Every row comes from one small tree of marks. Brackets hold a mark, then the marks that hang from it, in the order of their numbers. Every link used is in the known rows. Which tree was each row made from?
Known rows
(z229 (z384 (z369 z997))): [-2.07 -3.49 -2.27 -2.01 -1.35  1.24  4.28 -0.19 -4.10 -3.81  4.36 -0.28
  0.06  3.30 -0.23  1.40 -5.05  1.90 -3.94  1.53  0.45  1.05]
(z384 z229 z369): [-4.03 -1.01 -0.62  0.01  0.08  0.31  0.89 -2.19 -3.19 -3.00  3.69 -0.65
  0.12  2.69  0.44  2.24 -3.70  0.82 -4.00 -0.92  1.53  0.81]
(z997 z229): [-3.90 -3.31  0.25 -1.37 -0.51  0.37  0.96 -0.45 -4.57 -2.12  0.87  0.40
 -0.43  1.88  1.79  3.19 -1.98  0.12 -3.49 -0.81 -0.31  1.42]
(z229 z384 (z736 (z369 (z997 z862)))): [-2.02 -3.78 -2.06 -1.34 -1.65  2.96  4.02  1.97 -3.74 -4.51  2.73 -1.20
 -0.21  2.09 -0.91  0.77 -4.48  0.99 -3.88  2.18  0.27  0.18]
(z997 z862): [-3.07 -3.77  0.19 -1.77  0.37 -0.26  1.58  1.31 -3.95 -2.08  2.11 -0.17
  0.99  2.21  1.67  2.66 -3.15  0.27 -3.75 -0.32 -1.24  2.13]
(z997 z229 (z369 z384)): [-2.18 -2.62 -1.05 -0.70 -0.24  0.87  3.85 -0.77 -4.25 -2.91  2.20  0.10
 -0.40  1.30  0.83  1.99 -2.38 -0.33 -2.39 -1.75  0.88  0.56]
(z369 z736 (z997 (z862 (z384 z229)))): [-0.86 -5.14 -1.82 -0.38 -0.78  1.01  2.31  2.19 -3.49 -3.02  1.43 -2.06
  0.68 -0.18 -0.19  1.58 -2.90  1.29 -5.08 -0.11  0.67 -0.95]
(z384 (z229 z736)): [-4.63 -1.56 -0.22  0.16 -0.74  0.73 -0.10 -0.82 -3.08 -4.10  2.24  1.67
 -1.04  1.02 -0.62  1.09 -2.94  0.45 -5.55 -0.97  1.81 -1.29]
(z862 z384 (z997 (z229 z736) z369)): [-1.28  0.88  1.60 -1.70 -4.40  2.95  0.79 -0.53 -5.00 -4.97 -0.58  0.67
  1.01  0.48 -0.39  1.80 -0.45 -0.13 -2.57 -1.29  1.69  0.87]
(z736 z369): [-3.98 -1.45 -0.31 -0.58 -0.53  1.34  2.71 -0.69 -3.68 -2.52  2.74  0.16
  0.37  3.05  2.60  1.13 -3.94 -0.03 -3.92 -1.42  0.84  2.41]
(z369 z384 (z997 z229 (z862 z736))): [-1.08 -6.55 -3.08 -1.61 -0.54 -0.28  3.34  0.97 -5.24 -0.27 -1.00 -1.08
 -0.56  0.60 -0.68  3.50 -3.05 -0.08 -4.85  2.09  1.47  0.83]
(z862 z384 z736 (z997 z229 z369)): [-0.92  0.04  1.32 -2.35 -5.33  1.86  0.52 -1.28 -5.97 -2.18 -1.96 -0.29
  0.94  1.53  0.41  3.00 -0.41 -0.98 -3.85 -1.14  2.07  3.11]
(z229 z384 (z736 z369)): [-3.80 -0.20 -0.61 -1.76 -2.32  2.92  2.69 -0.04 -3.74 -5.34  2.88  1.27
 -0.78  2.22  0.09  0.49 -4.34  0.36 -4.89 -0.36  1.37  0.42]
(z862 z384 z736 (z997 z369)): [-0.84  0.83  1.27 -2.30 -5.40  1.30  1.33 -0.80 -5.52 -2.59 -0.31  0.91
  1.64  1.97  0.06  1.77 -1.94 -0.64 -4.94 -1.39  1.96  3.45]
(z369 (z384 (z229 z736)) (z997 z862)): [-2.43 -5.01 -3.07  0.82  1.11  0.31  3.30  1.15 -2.81 -3.76  2.02 -0.54
 -1.15  0.18 -2.09  1.21 -4.10  1.23 -5.27  2.24  2.07 -2.07]
(z997 (z369 z736) (z862 (z384 z229))): [-1.10 -1.79  0.14 -0.76 -1.33  1.69  1.70  1.22 -3.26 -3.90  2.81 -2.51
  1.75  0.09  0.43  1.07 -1.76  0.22 -3.61 -3.29  0.68 -0.14]
(z229 (z384 (z369 z997)) z736): [-2.05 -2.74 -2.59 -2.09 -2.22  1.66  3.57  0.41 -4.01 -5.15  3.97  0.75
  0.19  2.04 -1.90  0.64 -4.92  2.01 -4.52  1.58  1.75 -1.05]
(z862 (z736 z369)): [-3.45 -1.35 -0.86 -1.45 -2.44  0.80  1.27 -0.99 -4.88 -1.12  1.06  0.51
  0.25  2.97  1.76  1.44 -3.69 -0.83 -5.59 -1.42  2.47  2.79]
(z369 (z384 z229) z736 (z997 z862)): [-1.98 -6.89 -4.09  0.48  2.14 -0.09  3.82  1.79 -3.16 -2.86  2.89 -1.86
  0.27 -0.65  0.03  1.53 -3.92  1.29 -4.80  1.29  1.66 -1.64]
(z229 z384): [-3.74 -1.87  0.38 -2.71 -1.13  1.13  2.75  0.11 -3.93 -3.87  3.10  1.42
 -0.66  2.97  0.66  2.11 -4.07  0.91 -4.91  0.55 -1.21  1.95]
(z862 z736 (z997 (z229 z384) z369)): [-1.92 -0.98  0.63 -3.65 -4.52  2.45  1.47 -1.44 -5.57 -3.18 -0.17  0.21
  0.02  2.30 -0.24  3.12 -1.43 -0.76 -3.03  0.50  1.22  3.38]
(z736 (z369 z384 (z997 z229 z862))): [-1.58 -5.71 -3.09  0.14  1.12  1.51  5.18  0.75 -4.05 -1.61  0.71 -2.61
 -0.64  1.61  0.85  2.62 -3.52  0.50 -2.44  1.58  1.17  1.49]
(z862 z736 (z997 (z369 z384))): [-1.59 -0.94 -0.90 -1.77 -2.61  0.05  2.91 -1.01 -4.88 -2.47  0.83  1.42
  1.09  1.77  0.20  1.74 -3.08 -0.84 -4.36 -0.42  3.06  2.97]
(z997 z229 (z369 z736) (z862 z384)): [-0.06 -2.55 -0.08 -2.27 -1.72  1.80  2.05  1.77 -4.56 -3.00  1.06 -2.55
  2.26 -0.41  1.27  2.11 -0.59 -0.08 -2.23 -3.25 -0.37  0.21]

Write each row's tree
[-1.35 -1.01 -1.18 -2.38 -1.46  0.70  2.05  0.82 -4.68 -3.64  3.52 -0.14
  2.69  0.84  1.45  1.48 -3.52  1.22 -5.06 -2.38  1.49  0.59] => (z862 (z384 (z369 z736)))
[-1.62 -2.64  0.40 -3.89 -3.44  2.09  1.40  0.09 -5.01 -2.42  0.48 -1.52
  0.04  2.02 -1.02  3.26 -1.51 -0.78 -2.70 -0.33 -0.38  2.18] => (z997 (z229 z384) z369 (z862 z736))
[-1.19 -3.43 -1.25 -2.00 -1.30  0.12  2.55 -0.02 -4.91 -1.39  0.32 -1.30
  0.50  0.94 -0.18  3.20 -1.84 -1.10 -3.30 -0.86  1.44  1.64] => (z997 z229 (z369 z384) (z862 z736))
[-2.10 -2.32 -0.26 -3.12 -2.41  2.69  2.90  0.11 -4.91 -5.04  2.20 -0.93
  1.53  0.98  1.14  2.12 -1.26  0.25 -1.80 -0.45  0.52  1.51] => (z862 (z997 (z229 z384) (z369 z736)))
[-2.02 -6.02 -2.76 -2.31 -1.26  1.86  3.49  1.50 -4.83 -3.57  2.22 -0.58
 -0.32  0.15  0.27  1.72 -2.72  1.52 -3.83  0.76  0.21 -0.82] => (z369 z736 (z997 (z229 z384)))
[-2.41 -5.03 -3.14 -0.30 -0.35  0.74  3.48  0.73 -4.33 -3.19  0.90  1.26
 -1.34 -0.04 -1.10  1.53 -3.42  1.10 -4.58  1.31  2.40 -2.05] => (z369 z384 (z997 (z229 z736)))
[-3.52 -0.78 -0.17 -1.66 -2.93  1.27  1.34 -1.24 -4.96 -1.79 -0.30  0.27
  0.95  3.22  2.07  2.02 -3.21 -1.01 -4.67  0.30  2.99  4.51] => (z862 (z736 z369) z997)
[-2.79  0.72  0.25 -0.47 -1.33  1.12  1.01 -1.80 -3.64 -3.21  2.00 -0.63
  0.11  1.99  0.01  2.02 -3.53  0.90 -5.39 -1.35  1.24  1.30] => (z862 (z384 z229 z369))
[-4.81 -0.48 -0.67  1.30 -0.89  2.07  0.60 -1.53 -2.92 -4.27  2.27  0.27
 -0.94  1.62  0.34  0.26 -3.46 -0.07 -5.06 -1.53  2.91 -0.44] => (z384 (z229 (z736 z369)))
[-4.28 -0.44 -1.09  0.28 -0.63  0.78  0.25 -1.56 -3.42 -4.56  3.27  0.34
  0.06  1.38 -0.65  1.34 -3.61  0.78 -4.76 -0.75  3.05 -0.97] => (z384 (z229 z736) z369)
[-1.69 -5.07 -3.89 -1.06  0.00 -0.19  3.43  1.04 -4.41 -2.80  4.66 -0.59
  2.50  1.20  1.31  0.53 -4.00  1.65 -3.91 -0.89  2.16 -0.88] => (z384 (z369 z736 z997))
[-3.20 -0.17 -0.73 -2.58 -2.10  1.55  1.90 -0.30 -4.09 -5.76  3.97  1.33
  0.54  2.21 -0.91  1.32 -4.36  1.29 -4.83  0.17  1.28  0.21] => (z229 (z384 z369) z736)
[-0.14 -0.97  1.04 -2.66 -4.20  0.66  1.54  0.71 -4.95 -1.72  0.81 -0.54
  1.77  1.72 -0.02  2.09 -1.90 -0.80 -4.75 -2.23  0.50  2.17] => (z997 z369 (z862 z384 z736))
[-2.12 -5.39 -1.20 -1.93 -1.67  2.17  2.65  2.19 -4.30 -4.17  0.77 -0.74
 -0.87  0.95 -1.93  2.69 -2.65  1.12 -3.26  2.57 -0.49 -1.12] => (z369 (z997 (z229 z384 z736) z862))
[-1.57 -4.66 -3.67 -2.63 -0.83  1.21  4.15  0.97 -4.32 -4.13  5.21 -0.87
  1.30  1.33  0.23  0.54 -4.86  2.34 -4.32  0.46  1.43 -0.34] => (z229 (z384 (z369 z736 z997)))
[-3.82 -0.85 -0.44 -2.00 -2.34  3.53  2.10 -0.53 -4.22 -4.80  1.07  0.26
 -1.13  1.52  0.14  1.73 -2.97  0.04 -3.93 -0.09  1.16  0.32] => (z997 (z229 z384 (z736 z369)))
[-2.47 -3.62  0.57 -3.90 -2.56  1.18  0.91  0.68 -5.21 -1.95 -0.91 -0.95
 -0.72  1.64 -0.46  4.53 -2.08 -0.32 -4.53  1.49 -0.85  2.41] => (z997 (z229 z384) (z862 z736))
[-1.20 -1.83 -1.77 -1.25 -4.35  1.61  2.97 -0.10 -5.25 -1.05 -0.07 -0.15
 -0.42  2.06  0.32  0.95 -3.82 -0.11 -6.12 -0.49  2.97  1.89] => (z862 z384 (z736 (z369 z997)))
[-0.72 -2.45 -1.14 -0.16 -2.46  2.71  3.27  2.12 -3.93 -3.75  0.94 -1.02
  0.94  1.18 -0.32  0.64 -3.57  0.72 -4.75  0.37  1.20 -0.11] => (z229 (z736 (z369 (z997 (z862 z384)))))
[-3.56  1.93  0.99  0.76 -3.02  3.40  0.56 -1.51 -3.52 -5.27 -0.45  0.13
 -0.21  1.19  0.24  1.08 -3.00  0.20 -5.42  0.07  3.10  1.36] => (z862 (z384 (z229 (z736 z369))) z997)
[-1.97 -2.17 -0.29 -3.94 -2.26  1.23  1.30 -0.21 -5.37 -2.07  0.67 -2.02
  0.62  2.59 -0.53  4.64 -2.78  0.04 -3.61  1.43  0.19  2.79] => (z997 (z229 (z384 z369)) (z862 z736))
[-2.65 -4.58 -3.94  0.23  0.39  0.32  2.29 -0.40 -3.48 -3.21  4.29 -1.44
  1.24  1.19  0.40  0.54 -4.07  1.51 -4.15 -0.33  3.04 -1.72] => (z384 z229 (z369 z736 z997))
[-1.61 -5.26 -3.35  0.15  0.98  0.87  5.57  1.33 -3.66 -1.95  2.39 -1.86
  0.33  2.32  0.97  1.40 -5.03  0.69 -3.53  1.44  1.01  1.15] => (z736 (z369 z384 (z997 z862)))
[-4.19 -1.49 -1.70  0.71  0.35  0.44  1.88 -0.77 -2.98 -4.42  2.24  1.95
 -1.77  0.20 -0.81  1.18 -4.01  0.76 -6.29 -0.20  2.58 -1.20] => (z369 (z384 (z229 z736)))
[-4.17 -0.63  0.22 -0.51 -1.83  2.75  0.80 -0.99 -4.41 -3.96 -0.60 -0.24
  0.56  1.62  1.58  2.48 -1.86 -0.43 -2.43  0.40  2.44  1.73] => (z862 (z997 (z229 (z736 z369))))
[-3.43 -3.35 -2.83  0.16  1.39 -0.18  2.70 -0.08 -3.03 -3.59  2.93  0.48
 -0.09 -0.35  1.11  1.14 -3.50  0.72 -5.80 -1.05  2.44 -0.81] => (z369 (z384 z229) z736)
[-3.10 -0.11 -0.96  0.90 -0.96  1.56  2.21 -1.57 -3.19 -5.60  2.33  1.09
 -0.23  0.47 -0.97  0.53 -3.16  0.01 -3.92 -0.22  3.43 -0.40] => (z862 (z997 (z369 (z384 (z229 z736)))))
[-2.84 -3.76  0.78 -2.95 -0.55  1.54  2.17  0.86 -4.39 -3.11  0.94 -1.41
 -0.37  1.97  0.55  4.21 -2.27  0.57 -2.87  1.49 -2.30  2.24] => (z997 (z229 z384) z862)
[-1.16 -1.75 -1.96 -0.72 -3.72  0.58  1.35 -1.74 -4.72 -1.65  0.80 -0.78
 -0.37  2.03 -1.65  1.72 -3.62  0.73 -6.36  0.25  3.61  0.81] => (z862 (z384 z229 (z369 z997)) z736)
[-2.28 -4.81 -3.37 -0.02  0.52  1.57  5.27 -0.55 -4.25 -1.78  0.95 -1.06
 -1.30  1.80  1.16  1.66 -3.85  0.33 -3.29  0.86  2.09  0.87] => (z736 (z369 z384 (z997 z229)))
[-2.42 -3.43 -2.71 -1.00 -1.34  1.11  2.03 -0.19 -4.69 -3.43  1.98 -0.31
  0.49  1.34 -0.51  1.85 -2.68  1.23 -3.08  0.21  2.46 -1.62] => (z384 (z369 (z997 (z229 z736))))
[-2.19  0.13 -0.47 -1.18 -1.43  1.46  1.26 -0.75 -3.88 -4.38  1.80 -1.26
  2.37  0.65  0.89  1.59 -2.85  1.11 -4.86 -0.50  2.58  1.44] => (z862 (z384 z229 (z369 z736)) z997)
